Each row comes from the steps of one walk. Every step used is in the known rows, and no mark comes twice. Write the walk behind each row, first mark first.
In the rows, zero is written as 128.
Known rows
borus-zatar-bemiv-vilubas: [162 130 133 132 136 119 113 132 177 129 122 137 137 128 144 119 144 127
 132 145 118 160 102  85 108 154 142 104 112 187 115 130 155 109 122  92
 109 137 168 131 131 141 115 136 132 118 114 113 143  88 124 152 116 102
 164 166 124  98 144 155 120 137 107 123]
gozi-vilubas-borus-zatar-lusa: [127 129 140 140 141 148 103 150 180 152 119 123 122  85 150 109 116 170
 131 151 128 159 105 105  87 160 165  84 153 157 148 133 106 109 105 112
 115 126 198 136 126 176 114 112 146 100 101 122 136 116 150 124 136  96
 129 121  91 122 150 162 150 132 139 113]
dodefik-vilubas: [150 133 129 136 136 123  98 118 149 138 135 128 137 134 130 126 134 132
 128 119 132 167 106 104 111 146 104  88 127 178 122 133 115 106 117 112
 133 135 174 129 126 165 132 122 147 121  92 124 147 113 138 139 144  87
 143 164 126 103 133 169 134 154 128 126]
midor-zatar-borus-vilubas-dodefik: [151 132 151 135 132 105 116 108 173 132 121 128 127 134 150 133 152 143
 129 147 148 161  97  91 144 134 111 137 100 178  98 118 179 100 127 129
 118 126 197 148 134 143 120 130 136 109 106 138 149  81 130 175 121  90
 159 175 135 109 142 198 132 129 105 141]
vilubas-borus-zatar-bemiv: [148 124 134 133 140 153 112 133 172 141 133 128 144 114 147 116 136 158
 126 151 112 166 103  98  88 160 142  98 133 182 136 136 113 115 121  87
 110 136 177 127 127 151 116 131 139 108 111 110 141 108 133 138 123  98
 144 152 116 101 142 140 134 140 131 112]
midor-kubi: [147 139 131 124 132 131 120 146 144 139 133 143 154 130 145 135 125 134
 129 118 141 154  99 117 120 138 128  93 129 178 107 139 143 104 117 117
 152 134 164 134 131 164 128 114 156 116  81 112 122 128 156 138 140 104
 156 169 114 100 141 163 123 155 130 128]
borus-vilubas-bemiv-zatar-sogub: [134 128 143 149 135 147 100 125 183 145 121 150 124  83 147 136 119 151
 126 155 110 160  92 137 113 136 147 102 128 141 142 117 118 100 126 118
 106 133 184 119 117 163 124 104 143 103 105 116 157 117 146 123 136  87
 142 140 114 117 133 170 136 127 147 114]
libidod-vilubas-borus: [131 115 141 135 135 132 111 129 158 130 126 142 135 102 147 121 124 142
 118 134 123 169  91 121 104 140 118  88 158 154 104 142 115 107 112 119
 140 140 165 135 146 160 122 107 157 128  91 115 149 141 149 127 142  86
 151 164  99 130 139 138 149 135 145 143]
pelef-lusa: [147 135 140 145 129 114 110 149 145 121 124 166 132 129 141 119 123 117
 137 138 127 153 103 103 119 144 152  99 110 151 112 148 135  94 110 115
 146 140 162 141 129 152 122 108 140 127  90 106 152 125 149 121 139  98
 140 166 107 118 135 158 129 138 110 146]
midor-zatar-bemiv-vilubas: [158 136 136 134 132 105 115 144 155 120 128 129 123 132 149 133 146 124
 129 152 132 155 102  91 136 133 133 131 104 172 107 126 158 113 124 112
 121 135 176 152 131 138 123 130 131 121 109 128 161  84 112 158 128  94
 173 171 133 111 138 197 137 136 110 129]
libidod-vilubas-bemiv: [133 113 146 138 140 130 110 126 158 130 126 152 134 105 146 123 124 131
 118 135 117 162  95 126 102 142 120  90 154 153 113 136 118 105 115 121
 138 142 164 132 137 161 125 102 157 128  90 113 156 142 154 130 145  91
 147 164 102 133 130 134 139 131 140 146]
pelef-sogub: [149 138 138 143 132 111 106 148 149 120 125 164 126 129 145 122 124 118
 130 143 127 154 101 106 116 138 151  94 112 156 105 148 139  94 114 110
 149 139 161 138 131 153 122 107 139 125  88 104 147 134 150 112 139  98
 153 160 106 119 135 148 125 137 118 138]
zatar-borus-vilubas: [155 136 145 130 132 111 112 116 168 123 125 145 129 118 150 134 133 127
 132 142 125 152  94 110 138 136 133 126  96 172  89 122 179  97 120 117
 120 134 170 128 128 142 115 126 138 118 109 114 149 100 127 146 117  97
 150 166 135 104 145 159 120 136 106 134]
libidod-kubi: [159 113 131 134 135 120 114 135 153 136 120 153 136 129 151 134 130 143
 133 135 133 150 102 112 122 113 123 100 121 177 102 136 142 117 120 115
 123 143 161 124 129 157 134 110 152 127  94 112 139 131 155 131 138 104
 124 173 119 109 138 161 123 158 129 137]
vilubas-borus-zatar-midor-kubi: [129 146 126 119 145 162 120 151 169 157 146 129 166 121 148 138 127 178
 120 109 136 164 102 134  83 164 156  82 152 178 130 138 109 110 132 109
 152 127 178 140 130 172 137 111 164  99  82 117 112 130 168 140 147 103
 160 171  99  97 147 159 154 142 147 101]
kubi-midor: [147 128 134 115 136 128 110 153 148 138 137 141 135 137 157 136 132 134
 135 131 127 155 100 120 121 122 131 114 127 171 120 134 138 113 113 118
 146 127 156 136 129 159 127 115 157 120  90 116 141 132 144 141 136 101
 139 165 121 107 138 171 125 161 129 127]
sogub-zatar-lusa-pelef-dodefik-vilubas: [157 141 122 135 139 101  84 166 130 145 121 160 103 107 132 103 115 128
 120 115 137 141 122  91  93 147 163  87 135 153 164 127 122 114 117 121
 129 146 193 133 132 197 129 118 109 130 121  90 176 121 146  96 161  87
 149 158 104 111 129 206 139 138 103 137]
zatar-bemiv-vilubas: [162 133 137 126 132 107 110 134 162 117 123 138 132 123 148 134 139 112
 130 141 121 155  96  93 131 137 131 118 102 177  89 129 163 106 108 107
 125 131 163 137 133 138 116 126 133 122 107 117 149  93 119 148 120  97
 169 174 127 106 146 165 130 140 101 134]
borus-zatar: [147 128 136 135 137 140 111 134 170 139 131 140 140 135 134 107 134 147
 135 139 129 158 106 100  86 161 136  84 129 180 140 142 122 106 135  96
 116 141 170 127 124 155 126 127 145 119  98 109 139 112 147 140 129 101
 139 154 114 102 137 141 115 144 129 125]
vilubas-bemiv: [141 130 143 133 140 145 103 134 155 134 138 139 132 109 148 138 119 130
 123 135 117 153 102 133 103 141 129 100 133 158 120 136 114  98 110 116
 134 132 165 134 120 157 127 104 153 113  92 116 154 132 147 133 142  90
 135 158 114 122 135 140 137 143 130 128]
kubi-midor-zatar-borus: [153 131 133 122 137 120 123 159 150 139 137 130 131 147 158 126 147 151
 130 152 129 154 109 109 136 126 140 143 115 181 137 120 157 124 138 121
 128 138 175 148 126 153 126 129 145 118 105 124 160 113 128 156 130 109
 142 159 136 106 130 209 125 154 126 119]
libidod-vilubas-borus-zatar: [130 111 139 142 141 145 114 127 174 141 125 142 143 107 140 105 128 160
 121 138 120 174  95 113  79 156 130  73 167 165 130 143 108 109 125 105
 124 145 169 128 144 164 121 117 157 124  99 112 144 136 153 130 139  92
 146 157  98 122 137 128 141 132 152 130]
bemiv-vilubas-borus-zatar: [140 132 131 137 140 145 103 138 177 138 132 125 136 105 149 136 124 138
 123 131 116 166  97 124  93 148 143  92 136 163 118 139 126  93 107 105
 127 126 164 137 135 153 120 113 155 110 108 120 148 123 135 138 135  87
 148 164 115 115 147 141 145 140 131 112]
pelef-dodefik-vilubas: [160 142 124 124 137 125  87 124 144 140 148 128 128 144 125 120 123 126
 130 114 129 160 118  99  93 148 127  86 118 168 135 142  99 111 119 114
 131 130 181 131 128 171 134 130 136 122  97 109 159 122 129 132 154  81
 137 162 136 100 130 169 141 160 116 121]
sogub-zatar-lusa: [142 125 138 140 131 110 106 165 151 139 107 151 125  97 143 113 122 137
 130 141 138 141 107  98 110 156 128 104 136 167 127 122 156 104 126 109
 129 145 179 133 127 173 122 111 124 127 101 113 151 108 154 115 131 102
 159 153  84 120 143 170 132 130 119 153]
kubi-midor-zatar-bemiv-vilubas-dodefik: [155 125 135 115 135 101 118 143 159 138 124 121 132 144 166 147 161 134
 131 143 138 167  99  86 148 112 119 148 109 183 107 121 172 119 109 127
 136 113 180 160 141 147 123 128 142 113 103 143 146  92 127 181 127  95
 174 189 133 108 141 221 141 145 106 132]
lusa-pelef: [152 137 142 134 136 121 107 146 143 125 130 162 115 125 142 118 127 124
 123 127 133 148  99 111 109 132 156  90 125 157 128 145 129 108 114 119
 134 145 166 135 131 158 124 112 138 125 103  96 153 127 146 122 144  96
 142 165 111 110 137 167 114 141 120 137]
dodefik-vilubas-libidod-kubi-midor-zatar: [159  94 106 141 147 103 114 155 148 160 118 143 134 139 159 151 150 152
 132 140 131 172 113 116 143  84 114 127 128 168 136 101 122 137 122 132
 125 140 183 135 128 178 144 102 159 130 108 140 162 128 157 146 158  91
  98 169 147 105 120 252 148 180 148 112]
lusa-pelef-sogub-zatar: [153 138 146 149 136  98 108 176 131 121 109 192 110 103 151 113 123 112
 120 136 132 140 102 106 116 144 180 102 116 145 115 148 165  85 108 116
 157 150 164 139 137 174 117 100 122 133 106  87 158 137 171  92 142 102
 155 169  91 123 137 163 119 120 108 154]
zatar-lusa-pelef-dodefik-vilubas: [158 148 116 129 137 112  81 145 139 143 135 150 102 126 130 105 117 125
 122 113 133 151 119  95  92 130 166  75 132 153 168 131  94 128 115 123
 123 144 193 133 129 183 132 119 117 125 116  90 174 127 131 103 171  84
 144 152 116 104 124 206 136 148 109 119]
borus-zatar-midor: [140 138 138 127 141 140 112 138 178 140 140 139 144 142 131 112 139 165
 131 126 138 156 109 107  78 175 148  85 131 178 137 140 119 114 149 100
 129 136 177 134 120 156 137 125 143 115  89 114 129 105 154 145 134 106
 153 164 104  99 144 152 135 134 128 122]
midor-zatar: [145 133 139 140 133 126 112 146 148 133 136 131 126 136 138 120 135 144
 130 144 142 153 107 108 113 140 127 107 124 166 131 138 124 111 135 116
 129 141 179 148 125 150 132 121 143 121  92 123 155 107 134 147 142  92
 146 157 122 116 133 183 133 145 134 131]
zatar-midor-kubi: [139 150 133 114 136 130 122 149 153 140 141 143 160 138 144 141 131 153
 126 105 150 153 101 123 112 151 142  95 131 177 104 137 137 110 133 121
 163 130 171 142 128 163 140 112 155 113  72 117 114 120 164 144 146 109
 169 178 104  98 147 175 142 145 130 124]
libidod-kubi-midor-zatar: [155 111 123 128 139 119 123 165 142 149 130 141 133 144 167 143 140 159
 135 144 138 151 106 122 138  87 134 130 125 173 128 126 143 133 128 128
 134 138 167 143 129 164 140 108 162 125  95 127 147 136 152 143 150 107
 121 174 131 111 127 212 132 169 145 120]
zatar-sogub: [146 130 129 136 130 122 104 148 165 132 118 151 123 119 136 112 126 144
 127 148 128 154 103 101 120 143 136  94 132 168 127 131 133 114 129 112
 122 142 179 127 128 157 129 118 127 126  97 112 147 117 147 125 138  95
 159 149 103 112 137 175 126 139 134 132]

Which walk is each row?
[120 128 144 129 143 150 128 131 168 154 137 153 168 112 143 133 130 168
 116 114 133 170  94 143  87 160 139  81 160 160 133 133  99 116 144 123
 146 138 175 133 130 179 139 100 169 108  73 114 126 137 178 136 149 109
 160 166  91 114 131 162 150 126 160 123]	libidod-vilubas-bemiv-zatar-midor-kubi
[140 127 128 140 135 133 107 142 175 147 122 141 131 125 135  98 128 155
 135 145 132 154 110  93  86 156 143  78 143 175 156 126 118 120 136  98
 108 146 182 126 122 161 125 122 132 119 105 108 144 108 145 124 135 102
 150 141  96 109 133 161 120 138 128 123]	borus-zatar-lusa
[156 130 152 135 133 102 115 134 160 125 110 151 131  98 151 132 132 127
 129 142 127 143  96 107 139 154 128 137 100 173  84 118 207  83 123 114
 126 138 171 128 132 156 112 124 130 122 113 114 151  93 141 140 108 103
 154 170 123 109 151 160 125 126  99 152]	sogub-zatar-borus-vilubas
[143 130 132 123 136 127 116 163 141 142 142 129 129 146 155 132 138 147
 133 143 137 155 106 119 128 119 135 124 127 166 138 131 133 120 128 124
 143 132 170 153 127 158 134 116 155 121  92 128 153 123 137 151 145  99
 142 162 129 113 131 203 134 158 140 120]	kubi-midor-zatar
[149 128 144 121 136 106 119 126 166 141 126 127 130 140 167 145 157 148
 132 144 143 163  96 103 155 111 120 154 102 177 107 113 187 109 121 137
 132 117 189 152 138 150 122 126 148 108 105 141 147  98 133 179 124  95
 153 180 142 105 141 217 133 142 111 134]	kubi-midor-zatar-borus-vilubas-dodefik
[130 134 155 147 142 146 103 150 164 150 119 154 104  75 154 113 115 152
 124 148 126 150 101 123  90 144 191  88 142 133 175 127  93 112 104 128
 108 134 199 131 113 186 115  97 142  97 106 103 158 125 157 110 145 100
 115 118  91 125 135 190 132 122 136 117]	gozi-vilubas-bemiv-zatar-lusa-pelef
[139 110 152 144 138 140 121 109 180 138 123 151 145 107 142 109 137 150
 119 153 108 168  97 116  95 161 127 101 140 168 140 125 116 111 143 109
 101 150 174 118 127 161 117 118 149 117 105 106 163 124 146 134 122 106
 133 145 110 120 123 144 125 123 142 133]	libidod-vilubas-bemiv-zatar-borus
[144 128 150 129 131 113 103 102 169 133 121 138 133 121 149 144 136 129
 135 125 143 162  88 101 130 128 104 108 112 167  83 134 160  89 105 125
 137 115 178 138 138 149 121 115 147 111  91 130 131 102 146 160 127  82
 155 180 120 111 152 160 132 137 110 151]	borus-vilubas-dodefik
[150 117 139 141 137 106 104 128 173 126 115 160 126 104 149 144 127 115
 136 143 124 160  92 120 134 124 128 112 110 143  91 118 147  94 110 121
 127 135 173 129 129 147 118 103 143 124 106 120 154 105 144 141 128  81
 128 162 131 114 147 175 137 148 119 137]	borus-vilubas-libidod
[164 136 147 146 136  90 113 173 132 118 104 193 114 105 154 110 134 113
 121 150 126 139 102  85 124 147 182 116 105 159 113 141 175  97 109 105
 143 153 168 137 137 168 111 114 108 132 115  85 159 119 157  97 128 107
 166 170  97 114 138 172 115 116  96 154]	lusa-pelef-sogub-zatar-bemiv
[146 143 121 131 142 148  90 164 162 149 137 151 105 106 145  98 108 151
 120 131 121 149 117 113  63 143 201  71 151 146 185 142  81 125 118 110
 114 144 191 135 131 177 124 113 123 112 126  80 169 144 138  95 162  88
 135 140  99 111 131 170 140 138 124 107]	vilubas-borus-zatar-lusa-pelef-dodefik
[155 129 144 138 131 137 118 119 175 137 130 140 142 130 136 108 140 149
 134 150 123 162 103  98 103 163 131 106 108 184 142 131 130 108 146  97
  98 144 177 118 116 153 118 135 137 110 105 106 152 101 133 142 112 111
 128 144 124  97 133 160 109 140 128 124]	bemiv-zatar-borus
[130 137 149 133 143 161 108 129 173 146 147 136 143 117 140 135 129 162
 125 130 124 160 104 138  77 165 144  93 134 156 147 134  85 109 142 109
 126 129 179 132 108 165 138 106 155  98  84 116 145 118 155 139 139 103
 135 155 105 112 136 154 149 129 145 116]	vilubas-bemiv-zatar-midor
[154 150 115 138 139 110  88 157 133 146 140 142  94 135 130 102 124 137
 122 125 144 149 126  94  97 127 169  87 133 148 186 127  89 136 129 130
 120 149 208 147 128 183 139 122 115 125 119 101 185 116 123 112 180  81
 148 149 122 110 115 239 145 145 117 114]	midor-zatar-lusa-pelef-dodefik-vilubas
[168  95 134 150 138 109 123 113 192 143 100 170 138 106 159 140 141 146
 139 160 116 164  96 112 137 113 134 128  94 167 110 102 159 112 136 113
  82 147 181 106 121 154 118 112 142 118 124 112 156 100 149 141 111 105
  91 153 143  98 137 196 120 149 128 126]	bemiv-zatar-borus-vilubas-libidod-kubi
[153 127 142 132 136 115 107 155 154 126 113 135 133  80 161 147 128 125
 120 141 112 154  95 107 126 150 131 131 119 169  85 126 173  89  97 106
 137 126 167 141 139 157 110 116 133 117 113 121 157 103 134 134 118  94
 169 177 111 119 155 156 155 130 109 141]	sogub-zatar-bemiv-vilubas-borus
[142 129 124 128 135 121 112 178 152 145 128 139 119 133 152 122 137 160
 128 158 134 155 107 113 137 116 146 124 136 165 153 120 136 131 137 127
 131 139 183 147 128 162 138 116 138 125  98 126 156 122 143 137 150  98
 157 150 116 114 127 225 135 150 145 117]	kubi-midor-zatar-sogub
[153 116 132 131 142 100 120 153 170 137 120 148 123 124 167 148 147 135
 134 161 122 161 100 120 160 106 142 159 103 156 113  98 174 114 127 131
 122 135 183 143 128 149 120 113 143 122 121 130 170 102 132 160 126  94
 124 159 153 107 136 232 138 153 120 119]	kubi-midor-zatar-borus-vilubas-libidod
[156 120 139 147 138  99 117 135 177 126 116 150 121 117 150 134 142 131
 130 164 127 159 101 108 149 128 136 141  97 156 107 104 166 105 132 125
 108 145 193 139 126 141 118 119 131 123 121 128 173  85 127 158 124  88
 129 154 147 112 138 214 138 138 116 130]	midor-zatar-borus-vilubas-libidod
[166  97 122 141 139  95 111 145 173 130 100 166 129 108 158 154 132 114
 132 137 121 158  98 116 139 100 129 112 112 159  83 118 157 109 105 125
 121 140 163 127 134 151 127  95 148 134 112 121 156 123 155 136 135  93
 115 177 128 115 142 189 138 158 119 137]	bemiv-vilubas-libidod-kubi
[153 114 123 143 140 112  98 127 163 141 119 143 134 123 131 130 137 124
 129 130 125 174 107 101 115 141 105  93 127 164 120 118 108 110 114 114
 125 138 183 125 124 165 128 113 140 128 102 126 159 108 147 139 143  81
 120 158 131 106 132 190 143 158 129 127]	dodefik-vilubas-libidod
[149 136 108 135 142 152  81 140 171 159 138 126 124 117 126 106 118 166
 120 131 111 173 121 104  74 160 153  72 148 167 175 135  75 120 127 105
 111 134 202 123 130 182 135 130 128 112 114 108 161 132 137 116 161  77
 142 141 119 101 128 178 157 149 140  95]	pelef-dodefik-vilubas-borus-zatar-sogub
[129 109 150 147 139 147 114 115 169 141 127 151 142 103 139 115 129 148
 124 142 115 171  95 127  84 154 122  82 154 151 142 137  94 108 132 112
 116 145 169 122 128 168 124 107 160 118  91 110 156 135 155 130 136  97
 131 149 100 128 124 137 132 128 153 136]	libidod-vilubas-bemiv-zatar
[138 127 128 150 138 153  94 122 172 159 127 134 132 101 129 122 128 158
 120 142 109 175 108 120  94 154 126  85 143 162 172 116  80 115 131 109
 102 137 194 114 112 182 136 112 141 107 101 121 161 122 149 122 151  87
 135 137 113 109 118 185 142 139 155 105]	dodefik-vilubas-bemiv-zatar-sogub
[142 132 132 137 142 140  94 117 149 144 140 124 136 115 139 140 125 130
 119 122 116 166 107 127 103 141 111  92 138 165 129 127  99 103 106 118
 135 130 174 130 119 170 133 107 155 112  94 126 157 128 143 135 153  82
 135 163 126 114 127 159 146 150 134 116]	dodefik-vilubas-bemiv
[162 127 143 129 133  96 112 153 151 122 108 146 133 100 152 133 137 115
 128 141 124 146  99  89 132 154 127 129 105 178  85 126 191  92 111 104
 130 134 165 138 136 152 113 127 123 127 111 117 151  88 135 141 111 102
 173 178 113 111 152 165 133 129  97 150]	sogub-zatar-bemiv-vilubas
[142 135 135 131 135 131  99 140 160 127 131 127 127  98 154 151 117 120
 120 125 117 161  92 131 117 130 132 104 128 153  93 140 134  90  94 120
 142 122 159 143 137 150 122 104 156 113 100 124 155 128 131 135 140  82
 154 171 117 123 150 150 155 144 126 124]	bemiv-vilubas-borus
[132 138 138 136 146 156  98 112 168 156 149 124 148 120 131 139 136 165
 120 116 122 173 109 134  78 166 126  87 136 163 155 125  70 112 138 111
 125 127 188 128 108 179 144 110 156  98  85 127 150 113 152 139 151  92
 133 159 116 106 127 174 158 137 148 105]	dodefik-vilubas-bemiv-zatar-midor
[163 117 129 125 138 102 127 145 153 144 123 145 128 133 178 153 145 155
 135 152 131 149  99 124 166  80 142 160 100 176 106 106 192 126 129 135
 120 137 171 138 130 153 130 116 157 120 114 127 155 118 137 153 133 109
 126 178 153 104 132 224 128 158 124 119]	libidod-kubi-midor-zatar-borus-vilubas
[167 139 143 144 135  77 111 176 136 111  99 190 107  96 160 126 133  93
 120 144 120 141  97  90 137 138 188 124  96 152  91 137 198  88  95 113
 148 146 161 143 144 161 107 109 111 134 123  92 164 114 149 102 127 103
 181 180 102 119 143 179 124 112  84 152]	lusa-pelef-sogub-zatar-bemiv-vilubas
[132 128 128 150 139 149  93 120 166 162 130 127 135 101 134 123 124 152
 123 136 118 170 109 119  85 149 120  81 148 159 175 112  74 117 126 109
 105 138 192 120 109 183 132 107 146 102 100 123 164 117 141 119 151  88
 129 136 108 114 118 181 144 141 149 107]	dodefik-vilubas-bemiv-zatar-lusa
[145 137 133 136 134 114 103 156 149 133 120 162 107 112 144 109 121 129
 123 135 136 143 102 103 110 125 165  86 137 152 146 130 125 121 116 120
 125 149 177 134 127 165 124 106 126 126 109  95 158 122 144 107 150  97
 151 151  94 115 134 187 119 134 117 135]	zatar-lusa-pelef
[139 109 149 134 132 107 113 107 168 132 112 147 140 130 137 112 144 139
 125 127 144 172  93  84 110 145  93  86 146 174  96 143 139 106 119 122
 136 133 176 136 151 158 123 117 147 131  84 124 133 119 161 153 133  91
 163 178  96 123 141 151 130 129 123 168]	libidod-vilubas-dodefik
[145 157 138 132 140 100 122 191 128 133 118 192 135 112 155 131 125 133
 115 108 149 138 102 122 118 152 198  99 124 153 107 144 172  92 119 128
 186 144 170 150 138 187 132  94 133 124  88  92 129 140 193  98 154 115
 181 187  80 111 143 188 136 117 113 143]	lusa-pelef-sogub-zatar-midor-kubi
[136 147 136 123 135 147 125 139 163 152 144 142 166 137 137 131 137 167
 132 112 147 161 101 124  93 163 144  88 129 176 134 137 112 113 148 111
 142 131 177 132 119 171 139 118 158 102  73 113 115 111 164 143 138 113
 156 166 104  91 141 178 134 142 146 115]	bemiv-zatar-midor-kubi
[158 127 147 133 135 112 117 148 155 130 113 148 137 112 144 115 135 135
 126 145 126 145 107  95 122 170 127 126 112 188 107 126 183  94 132 104
 124 144 172 128 128 161 115 129 126 125 107 110 153 103 148 137 110 112
 148 164 111 108 145 156 120 131 107 151]	sogub-zatar-borus
[139 146 128 119 142 144 125 149 168 151 142 140 165 144 139 123 137 168
 129 110 148 158 106 115  88 168 152  82 138 188 131 138 128 114 145 108
 147 133 176 138 126 167 139 121 154 109  80 114 108 115 169 147 141 113
 164 171 103  90 144 164 131 142 134 114]	borus-zatar-midor-kubi
